Each row was made from one small tree. Brackets hold a mark, then the marks that hang from it, in the order of their numbers. Every link used is in the known rows. Write each row's tree.
Known rows:
{K_38 K_166 {K_460 K_824}}: -0.59 2.08 -2.53 -1.80 0.48 0.56 -1.34 -2.02 2.92 -1.77 -2.29 -1.68
 -1.05 -1.50 0.47 0.48 -1.53 0.19 4.36 -5.42 -7.38 -2.39 0.96 2.01 4.09
 -4.90 2.19 -0.70 0.69
{K_824 {K_460 K_38 K_39 K_950}}: -3.43 -1.61 3.76 -2.21 0.61 -2.94 -1.79 -1.98 -5.53 -4.31 -1.40 -1.53
 -0.13 -2.32 5.97 -0.29 3.82 -4.54 1.63 -0.06 2.94 -0.78 -2.27 1.26 4.01
 7.64 2.85 -0.62 2.89
{K_38 {K_166 {K_824 K_460}}}: -0.89 -0.69 -0.42 -1.65 -0.46 -0.86 0.46 -3.03 -2.49 -2.07 -0.50 -2.20
 -3.07 -3.32 0.61 -0.56 -3.17 -0.95 5.43 -6.19 -3.47 -4.40 4.44 0.01
 2.08 -0.92 -1.59 0.72 0.28
{K_824 {K_460 K_950}}: -1.41 -1.27 2.22 -0.46 0.56 -2.50 1.63 -1.47 -3.14 -3.17 -2.21 0.19 0.29
 -2.03 2.74 -0.24 2.66 -1.54 0.46 -3.07 -0.59 -1.55 -0.30 -0.40 2.14
 1.72 1.97 0.65 0.16
{K_166 K_38 {K_824 {K_460 K_39}}}: -0.30 -5.77 0.09 -1.90 -1.33 -3.72 -4.68 -1.15 -4.22 -2.56 2.94 -1.26
 -2.13 -1.91 0.31 0.74 -2.34 -2.74 1.57 -3.20 2.92 -2.95 3.75 -2.65 2.43
 3.59 -1.23 1.09 2.35
{K_38 K_166 {K_460 K_39 K_824}}: -1.77 0.73 -3.82 -2.33 0.70 1.54 -2.75 -1.97 1.55 -2.28 -1.90 -3.02
 -0.96 -1.44 2.08 -0.67 -0.84 -1.21 5.19 -3.98 -6.26 -0.59 -0.61 1.46
 5.91 -2.73 3.75 -0.60 2.06
{K_824 {K_460 K_38}}: -2.18 0.87 2.95 -1.46 -1.19 -1.68 -2.55 -1.59 -3.91 -2.64 0.26 0.75
 -1.39 -1.54 0.70 1.35 1.98 -2.15 0.59 -1.83 3.37 -3.04 0.44 2.19 0.58
 4.63 -1.76 0.08 1.97
{K_39 {K_460 K_38 K_824 K_950}}: -1.56 2.42 4.15 -3.03 4.15 -3.46 0.91 -2.24 0.77 -3.64 -1.60 -0.91 1.53
 0.31 5.76 3.01 5.23 -1.02 3.24 -2.29 -2.60 0.52 -0.94 4.94 1.21 1.91
 4.38 -2.00 1.89
{K_166 {K_38 {K_460 K_39 K_824 K_950}}}: 0.02 -3.02 -0.59 -2.53 1.90 -4.14 -4.74 -1.41 1.07 -3.30 -0.77 -1.65
 0.68 -0.96 4.36 0.77 1.95 -2.43 0.43 -1.94 -2.79 -0.01 -1.65 -0.70 6.70
 0.33 6.22 -1.20 2.00
{K_460 K_38 K_39 K_824}: -1.98 2.13 1.69 -2.67 1.24 -0.61 -3.86 -2.22 -2.50 -1.90 2.74 -3.18 1.01
 1.05 3.14 0.86 2.45 -2.60 2.98 2.16 -0.19 2.27 -1.35 2.76 2.44 3.94
 2.40 -1.19 3.59
{K_824 {K_460 K_39}}: -1.65 -2.13 0.58 -0.45 -1.48 0.97 -1.17 -0.06 -3.43 -2.24 0.12 -0.36
 -0.65 -1.49 0.94 -0.23 1.52 -2.10 0.95 -2.64 2.15 -1.27 -0.57 0.05 2.66
 2.44 -0.30 1.30 1.62
{K_166 {K_824 K_460}}: 0.72 -1.26 0.59 -0.65 -0.61 -2.05 0.57 -1.02 -3.22 -1.65 1.66 -2.20
 -0.63 -2.08 0.42 0.43 -1.69 -2.02 1.93 -5.44 -0.96 -2.76 4.15 -0.29
 0.01 0.92 -2.30 0.23 0.06
{K_38 {K_166 K_824} {K_460 K_950}}: 0.57 -1.16 -2.34 -1.83 2.68 -2.60 1.12 -2.42 0.11 -2.87 -4.03 -3.53
 -1.07 -4.21 4.79 -1.22 -4.04 -1.71 4.10 -5.82 -8.16 -3.48 2.65 -0.84
 4.16 -2.08 3.71 -2.20 -0.24
{K_38 K_460}: 0.58 -0.42 -2.15 0.67 -0.64 -0.81 -0.39 1.30 1.18 -0.46 -2.37 0.21 -0.46
 -1.23 0.42 0.29 -0.85 -0.57 -0.99 -3.35 -1.32 -2.19 0.38 -0.09 1.36
 -1.43 0.25 -1.23 -0.10
{K_950 {K_460 K_824}}: 0.95 2.24 2.48 -2.52 1.22 -0.62 0.51 0.57 1.70 -0.73 0.74 -1.41 0.71
 -1.12 -1.07 1.06 2.35 0.43 0.76 -2.02 -1.23 0.05 1.19 2.03 -0.68 -0.91
 1.85 0.09 1.11
{K_39 K_166 {K_460 K_824 K_950}}: 0.80 -0.40 3.62 -3.11 4.01 -0.90 5.38 -2.60 2.99 -1.56 -2.47 1.53 1.20
 0.19 3.79 3.37 4.69 -0.20 4.94 -5.74 -3.56 0.55 1.56 3.15 1.06 -5.25
 6.65 -1.64 2.29
{K_950 {K_460 K_39 K_824}}: -0.41 0.70 1.08 -3.62 0.77 0.71 -0.70 0.82 -0.07 -1.36 1.04 -2.53 1.25
 -1.03 0.82 -0.03 2.53 -1.12 1.32 -1.08 -0.90 1.03 -0.08 1.59 1.09 1.01
 2.64 0.26 2.22
{K_460 K_824}: 0.60 1.94 0.73 -1.13 1.03 -0.71 -0.27 -1.46 0.57 -0.17 1.49 -2.12 1.34
 1.27 -0.07 0.48 1.58 -0.28 1.49 -0.99 -3.47 1.41 0.31 1.62 1.02 -2.16
 1.45 -0.32 0.50
{K_950 {K_460 {K_38 K_166} K_39}}: -4.25 0.18 1.28 -4.32 0.22 1.28 -2.71 -1.31 -1.41 -2.46 -1.91 -0.50
 -2.67 -3.83 2.22 -0.61 -0.29 -1.23 4.05 0.94 1.85 -1.96 0.27 2.15 1.48
 5.34 1.59 0.31 3.71

Write each row's tree:
-0.71 0.00 3.22 -2.46 1.45 -5.36 0.06 -2.81 -5.53 -3.56 -0.25 -3.35
 -0.26 -2.92 5.56 0.21 0.53 -4.49 2.53 -2.73 -0.47 -2.64 2.54 0.83 1.29
 5.99 1.24 -1.41 1.26 -> {K_166 {K_824 {K_460 K_38 K_950}}}
-4.29 0.48 -0.38 -2.98 0.56 1.45 -3.52 -2.88 -2.20 -2.06 -1.20 -1.72
 -2.57 -1.69 3.12 -0.86 -0.58 -1.85 4.99 2.21 -0.20 -0.53 -1.34 1.71
 3.35 4.47 1.73 0.27 3.47 -> {K_460 {K_38 K_166} K_39}
-1.23 -5.68 2.31 -2.60 -2.03 0.08 -2.82 -1.70 -1.89 -1.57 0.11 3.60
 -3.14 -2.07 -0.97 2.28 1.48 -1.70 2.13 -2.39 6.60 -3.13 2.46 -1.92 2.80
 0.38 0.71 1.22 4.35 -> {K_824 {K_460 {K_39 {K_166 K_38}}}}
-1.85 -1.44 1.47 -2.64 0.08 -2.21 -2.79 -2.24 -6.12 -2.70 2.23 -3.85
 -1.21 -2.10 3.54 0.26 -0.98 -5.03 2.95 -2.51 1.71 -2.35 2.12 1.10 1.32
 7.09 -1.21 -0.16 2.88 -> {K_166 {K_824 {K_460 K_38 K_39}}}
0.45 -0.93 5.27 -3.60 1.50 -3.38 2.29 -4.37 -5.05 -2.91 -0.97 -1.29
 -1.10 -3.75 4.98 2.04 1.15 -5.05 4.86 -3.91 0.55 -3.38 4.78 0.71 1.33
 2.29 2.75 -2.24 3.11 -> {K_39 {K_166 {K_824 {K_460 K_38 K_950}}}}
-0.36 -4.32 -2.70 -1.03 -1.19 -2.17 -6.24 0.75 0.53 -1.49 -0.24 1.34
 -1.60 -1.45 0.66 0.69 -1.19 -1.51 -1.61 -1.30 2.66 -2.06 -0.32 -1.91
 4.13 1.45 1.05 -0.52 2.23 -> {K_166 {K_38 {K_460 K_39}}}
2.12 -3.79 -1.00 -2.76 2.36 -1.16 2.57 -1.39 -0.99 -1.66 -3.05 -2.97
 0.24 -3.47 5.71 0.10 -0.53 -4.93 3.45 -4.79 -3.12 -0.70 3.17 -1.47 4.05
 -1.62 5.69 -3.12 2.26 -> {K_38 {K_460 {K_39 {K_166 K_824}} K_950}}
0.93 1.66 0.15 -0.88 2.62 -3.09 0.49 -0.99 1.28 -2.64 -2.52 -2.51 1.89
 -0.85 3.71 0.30 2.49 -1.81 0.76 -3.66 -5.92 -0.09 -0.84 0.78 4.09 -2.86
 4.83 -2.42 -0.16 -> {K_38 {K_460 K_824 K_950}}
0.94 -3.04 4.11 -4.10 3.78 -3.15 1.32 -2.93 3.90 -1.98 -1.16 3.51 -0.49
 -0.22 2.59 4.93 4.36 0.42 3.61 -4.03 -0.58 -0.87 2.49 1.39 1.99 -4.43
 6.00 -1.28 3.01 -> {K_39 {K_166 K_38} {K_460 K_824 K_950}}
-4.04 0.47 3.34 -2.52 0.86 -1.73 -0.55 -4.74 -3.53 -4.78 -3.27 -0.10
 -2.18 -3.56 4.37 -0.23 1.45 -2.39 4.31 -2.21 -1.25 -4.06 -0.22 1.56
 3.95 3.31 2.33 0.02 1.77 -> {K_824 {K_460 {K_38 K_166} K_950}}
-2.59 3.93 2.44 -5.02 1.77 -0.32 -1.76 -2.82 0.70 -2.56 -0.82 -1.84
 -1.38 -2.19 1.01 1.34 0.88 0.01 4.60 -1.11 -1.87 -2.23 1.59 4.36 0.64
 1.54 2.03 -0.11 2.85 -> {K_950 {K_460 {K_38 K_166} K_824}}
-1.26 -0.54 -1.74 -0.95 1.98 -0.66 0.84 -1.68 1.53 -2.88 -5.61 -0.52
 -1.17 -3.52 3.58 -1.08 -1.30 -0.63 2.72 -4.05 -6.00 -2.65 -0.62 -0.30
 5.08 -2.31 4.58 -1.34 -0.34 -> {K_38 K_166 {K_460 K_950}}
-3.23 2.12 0.36 -3.98 1.90 0.97 -3.83 -4.33 -1.20 -2.50 0.46 -3.98 -1.09
 -0.47 3.34 0.40 0.83 -1.96 6.45 1.26 -3.10 0.79 -1.21 3.38 4.48 2.74
 3.44 -0.47 3.75 -> {K_460 {K_38 K_166} K_39 K_824}
-2.41 0.08 4.06 -1.78 0.87 -3.78 -0.38 -2.12 -4.59 -3.67 -1.47 0.01
 -0.16 -2.47 4.14 0.37 3.12 -3.18 0.67 -0.99 1.28 -2.81 -0.87 1.19 2.44
 5.64 1.76 -0.60 1.53 -> {K_824 {K_460 K_38 K_950}}
-3.66 0.44 2.06 -3.06 3.08 -1.49 1.12 -2.96 0.69 -3.45 -4.35 1.51 -1.75
 -2.37 5.81 1.64 1.50 -0.44 5.37 -2.15 -3.46 -1.93 -0.19 3.63 2.10 2.60
 3.71 -1.03 1.76 -> {K_39 {K_460 {K_38 K_166} K_950}}
-0.18 -0.21 -0.64 -1.68 2.81 -1.73 -0.92 -0.81 0.11 -3.00 -2.01 -3.38
 2.60 -0.70 5.11 -0.63 3.14 -3.28 1.37 -2.91 -5.24 0.91 -2.45 0.79 5.75
 -1.01 6.88 -1.72 1.25 -> {K_38 {K_460 K_39 K_824 K_950}}
-1.76 1.89 2.76 -3.57 3.62 -2.44 -2.45 -3.35 -2.52 -2.98 0.56 -4.05 1.94
 0.17 6.55 0.17 4.59 -3.97 3.15 2.73 -1.85 3.04 -2.73 2.82 4.22 5.00
 5.77 -1.48 2.92 -> {K_460 K_38 K_39 K_824 K_950}
-0.64 1.81 -1.22 -2.07 2.79 -1.10 0.40 -2.78 1.92 -3.10 -3.80 -2.88 0.07
 -2.01 3.74 -0.15 0.19 -0.54 4.26 -4.97 -9.04 -1.45 -0.65 1.37 6.06
 -4.28 6.27 -1.47 0.43 -> {K_38 K_166 {K_460 K_824 K_950}}
-1.62 -6.80 3.05 -3.22 -0.11 -1.71 -1.26 -2.69 -2.70 -3.01 -1.59 2.78
 -1.70 -2.86 2.45 1.82 3.64 -3.02 1.86 -2.19 4.58 -2.34 0.96 -2.29 4.48
 0.88 4.44 0.83 3.80 -> {K_824 {K_460 {K_39 {K_166 K_38}} K_950}}
-0.42 1.22 5.37 -4.55 3.88 -1.48 3.12 -3.52 1.29 -2.28 -2.34 1.43 0.43
 -0.13 5.22 4.72 5.21 -1.42 6.04 -3.10 -1.49 -0.27 1.42 4.29 1.28 -1.21
 6.31 -2.59 3.89 -> {K_39 K_166 {K_460 K_38 K_824 K_950}}
-0.58 -1.82 -3.50 -2.36 2.45 -1.60 0.33 -1.87 -1.05 -3.33 -4.07 -4.59
 -0.87 -4.44 6.30 -2.30 -3.27 -3.57 4.88 -4.47 -7.16 -1.66 1.21 -1.07
 5.80 0.17 4.79 -1.41 0.70 -> {K_38 {K_166 K_824} {K_460 K_39 K_950}}
0.62 -3.76 3.18 -4.53 2.69 -1.83 -1.92 -3.63 0.46 -1.70 0.50 0.00 0.48
 -0.26 3.02 2.19 3.62 -2.65 3.51 0.62 0.15 1.63 0.57 -0.66 5.05 -1.69
 7.07 -0.88 3.90 -> {K_460 {K_39 {K_166 K_38}} K_824 K_950}
1.85 -5.43 2.77 -3.65 3.49 -4.51 2.47 -2.07 2.16 -1.37 -1.51 2.49 -1.63
 -2.14 3.35 3.81 -0.31 -0.98 3.84 -4.93 0.18 -2.88 5.77 -0.50 0.30 -2.16
 3.89 -1.83 2.21 -> {K_39 {K_166 K_38 K_824} {K_460 K_950}}
-1.65 -1.81 2.40 -3.08 1.74 -4.21 -1.03 -2.98 -7.00 -3.83 0.37 -4.34
 0.48 -3.08 6.97 -0.31 0.88 -5.92 3.10 -1.66 0.58 -1.37 1.07 0.58 3.21
 7.42 2.02 -1.24 2.22 -> {K_166 {K_824 {K_460 K_38 K_39 K_950}}}
-0.99 3.59 3.88 -4.23 0.97 -2.00 -1.72 -0.62 0.06 -1.53 0.90 -1.54 0.58
 -0.90 1.22 1.75 2.48 -1.01 1.47 0.03 1.01 -1.21 0.83 3.26 -1.11 3.44
 1.23 -1.16 2.40 -> {K_950 {K_460 K_38 K_824}}
-1.91 0.21 3.46 -2.16 2.89 -3.41 1.60 -0.94 -0.02 -2.86 -2.98 1.44 0.63
 -0.97 5.65 1.84 3.37 -0.98 1.75 -1.20 0.20 -0.81 -0.70 2.99 0.03 4.21
 3.36 -1.89 1.44 -> {K_39 {K_460 K_38 K_950}}
0.49 -1.22 4.32 -4.39 3.71 -3.30 4.24 -2.88 0.12 -1.49 -2.50 0.60 -0.35
 -1.83 6.08 3.47 1.29 -3.15 5.28 -3.86 -0.47 -1.61 4.94 2.65 -0.79 1.00
 4.16 -2.87 2.81 -> {K_39 {K_166 K_824} {K_460 K_38 K_950}}
-2.80 1.18 2.36 -2.52 2.59 -1.27 -1.03 -4.26 -1.28 -3.12 -3.38 -1.28
 -1.06 -2.18 5.03 -0.24 0.18 -1.02 4.20 1.42 -2.75 -1.59 -1.10 1.54 3.15
 3.25 3.74 -0.82 1.46 -> {K_460 {K_38 K_166} K_950}
-2.22 0.13 0.88 -5.16 1.36 -0.61 -2.35 -2.03 -2.35 -2.57 -0.58 -3.70
 -2.86 -4.42 3.20 -0.48 -2.41 -2.54 4.98 -0.32 -0.76 -2.67 3.12 1.45
 1.04 5.83 0.89 -0.45 3.29 -> {K_950 {K_460 {K_38 {K_166 K_824}} K_39}}
-2.88 -0.80 2.03 -2.72 2.35 -1.70 -1.93 -1.90 -3.36 -2.53 -0.96 -2.16
 1.02 -0.94 6.44 -0.82 2.97 -3.84 1.72 3.46 1.00 1.57 -2.99 0.73 3.47
 6.63 4.13 -1.19 2.92 -> {K_460 K_38 K_39 K_950}
0.04 0.08 -2.74 -1.07 0.59 -0.24 -2.30 0.41 1.04 -1.74 0.01 -2.91 1.03
 -0.17 2.30 0.12 1.05 -2.24 1.49 -3.26 -3.10 0.78 -1.24 1.07 4.42 -1.63
 3.05 -1.41 1.73 -> {K_38 {K_460 K_39 K_824}}
-1.54 0.47 -2.57 -2.81 2.97 -0.25 -0.99 -3.03 1.08 -3.74 -3.81 -3.61
 0.21 -2.28 5.33 -1.06 1.25 -2.38 4.86 -3.81 -8.90 0.02 -1.97 1.10 7.95
 -2.45 7.13 -1.37 1.47 -> {K_38 K_166 {K_460 K_39 K_824 K_950}}
-0.69 -2.24 -1.46 -0.47 1.58 -1.73 -0.16 0.62 -0.89 -2.49 -3.65 -1.13
 1.28 -2.08 5.11 -1.60 1.99 -3.17 -0.44 -1.86 -2.61 -0.19 -2.53 -0.96
 4.85 1.03 4.89 -1.12 0.91 -> {K_38 {K_460 K_39 K_950}}
-0.71 2.91 3.86 -3.06 3.34 -3.39 -1.28 -3.19 -1.35 -2.33 -0.16 -3.20
 2.35 0.57 4.94 0.85 4.03 -2.49 2.23 1.36 -2.79 1.25 -1.46 2.98 2.34
 2.65 4.64 -2.07 1.65 -> {K_460 K_38 K_824 K_950}
-0.99 -4.14 3.60 -2.22 0.34 0.57 2.87 -2.05 -3.37 -2.28 -2.76 0.99 -0.45
 -3.14 3.88 0.29 4.67 -3.77 3.48 -3.22 1.60 -1.06 0.19 -0.97 4.02 -0.12
 4.60 0.64 3.40 -> {K_824 {K_460 {K_39 K_166} K_950}}
0.72 -5.31 -1.86 -2.64 2.27 -5.71 -3.89 -0.48 -0.82 -3.01 -0.83 -2.26
 -0.04 -3.32 5.22 -0.06 -2.13 -3.73 0.57 -2.54 -2.05 -1.66 1.66 -3.03
 4.77 2.28 3.92 -1.82 0.99 -> {K_166 {K_38 {K_460 K_39 K_950}} K_824}
0.40 -2.83 2.98 -5.53 0.53 -0.36 -3.03 -1.22 1.74 -0.84 1.40 1.46 -1.64
 -2.03 -1.00 2.92 2.37 -0.54 2.80 -0.98 3.60 -0.84 3.06 0.08 1.38 -1.68
 3.79 -0.04 5.02 -> {K_950 {K_460 {K_39 {K_166 K_38}} K_824}}
2.39 -3.59 -0.85 -1.76 1.92 -7.27 -2.81 -0.89 0.11 -2.41 -1.49 -1.33
 -0.70 -2.33 3.74 0.64 -3.09 -2.25 -0.48 -3.28 -2.69 -3.43 3.15 -2.58
 2.98 0.05 2.68 -2.05 0.05 -> {K_166 {K_38 {K_460 K_950}} K_824}
-1.91 -2.35 -1.64 -2.25 -0.25 0.55 -0.55 -2.74 -3.98 -3.06 -0.07 -3.37
 -2.92 -3.42 1.85 -1.17 -2.73 -2.51 6.37 -5.03 -3.10 -3.08 3.06 -0.21
 4.05 1.36 -0.42 1.47 1.66 -> {K_38 {K_166 {K_824 {K_460 K_39}}}}
0.79 -3.40 1.15 -1.51 -1.03 -5.07 -3.39 -1.78 -2.52 -1.87 2.73 0.02
 -2.97 -2.02 -0.80 1.31 -2.95 -1.11 0.24 -4.34 2.00 -4.53 4.46 -2.01
 0.44 1.05 -3.05 0.45 0.88 -> {K_166 K_38 {K_824 K_460}}
-2.12 -2.76 -0.30 -2.98 2.02 -1.38 0.62 -3.87 -4.64 -4.04 -2.03 -4.39
 -1.32 -4.29 5.51 -2.01 -0.98 -3.53 6.31 -4.88 -4.83 -2.13 1.61 -0.67
 5.22 1.87 3.13 0.54 1.22 -> {K_38 {K_166 {K_824 {K_460 K_39 K_950}}}}
0.74 -2.93 1.58 -3.73 0.90 0.24 -3.83 -2.86 1.18 -0.17 2.24 0.24 -1.10
 0.22 -0.08 2.46 1.93 -1.23 3.58 0.28 2.41 0.92 1.92 -0.43 3.55 -2.54
 3.77 -0.25 4.52 -> {K_460 {K_39 {K_166 K_38}} K_824}
-1.23 2.96 2.99 -2.45 1.48 -1.81 -1.02 -1.18 1.28 -1.89 0.79 0.26 0.38
 1.14 2.80 3.78 2.63 -0.14 3.18 -2.55 -0.37 -0.04 0.42 5.33 -0.35 0.89
 0.81 -1.47 2.10 -> {K_39 {K_460 K_38 K_824}}
-2.05 -0.59 0.53 -4.47 3.93 -2.24 -1.27 -4.83 -4.23 -3.13 -1.42 -5.10
 -0.96 -2.94 7.33 -1.41 -1.57 -4.42 6.90 0.92 -4.47 -0.26 0.44 0.90 4.55
 5.10 4.41 -1.48 2.55 -> {K_460 {K_38 {K_166 K_824}} K_39 K_950}
0.58 -0.61 -3.83 -1.42 0.62 -0.96 -0.38 -1.41 1.03 -1.55 -2.56 -2.51
 -2.21 -3.33 1.61 -0.19 -5.74 -1.19 4.03 -5.94 -6.39 -3.81 4.11 -0.12
 2.73 -2.32 0.13 -1.13 -0.26 -> {K_38 {K_166 K_824} K_460}
0.51 -4.31 1.76 -2.08 0.64 -6.64 -1.81 -2.51 -3.11 -3.24 0.81 -0.86
 -1.00 -2.99 2.48 1.12 -0.63 -2.55 0.73 -3.92 0.41 -3.56 3.64 -2.42 2.43
 2.57 0.69 -0.37 0.30 -> {K_166 K_38 {K_824 {K_460 K_950}}}
-2.32 -2.29 4.99 -3.39 0.45 -0.28 0.52 -3.22 -4.88 -3.42 -2.47 0.77
 -1.40 -2.75 5.08 1.47 4.43 -4.72 4.00 -1.46 3.65 -1.28 0.13 1.14 3.63
 4.11 4.40 -0.84 5.04 -> {K_824 {K_460 K_38 {K_39 K_166} K_950}}
-2.34 -2.21 -3.28 -1.68 1.70 0.31 -0.12 -1.28 0.11 -3.16 -5.40 -1.10
 -0.84 -3.97 4.98 -1.96 -0.39 -2.15 3.70 -3.02 -5.76 -1.69 -1.99 -0.69
 6.73 -0.01 5.58 -0.66 1.07 -> {K_38 K_166 {K_460 K_39 K_950}}
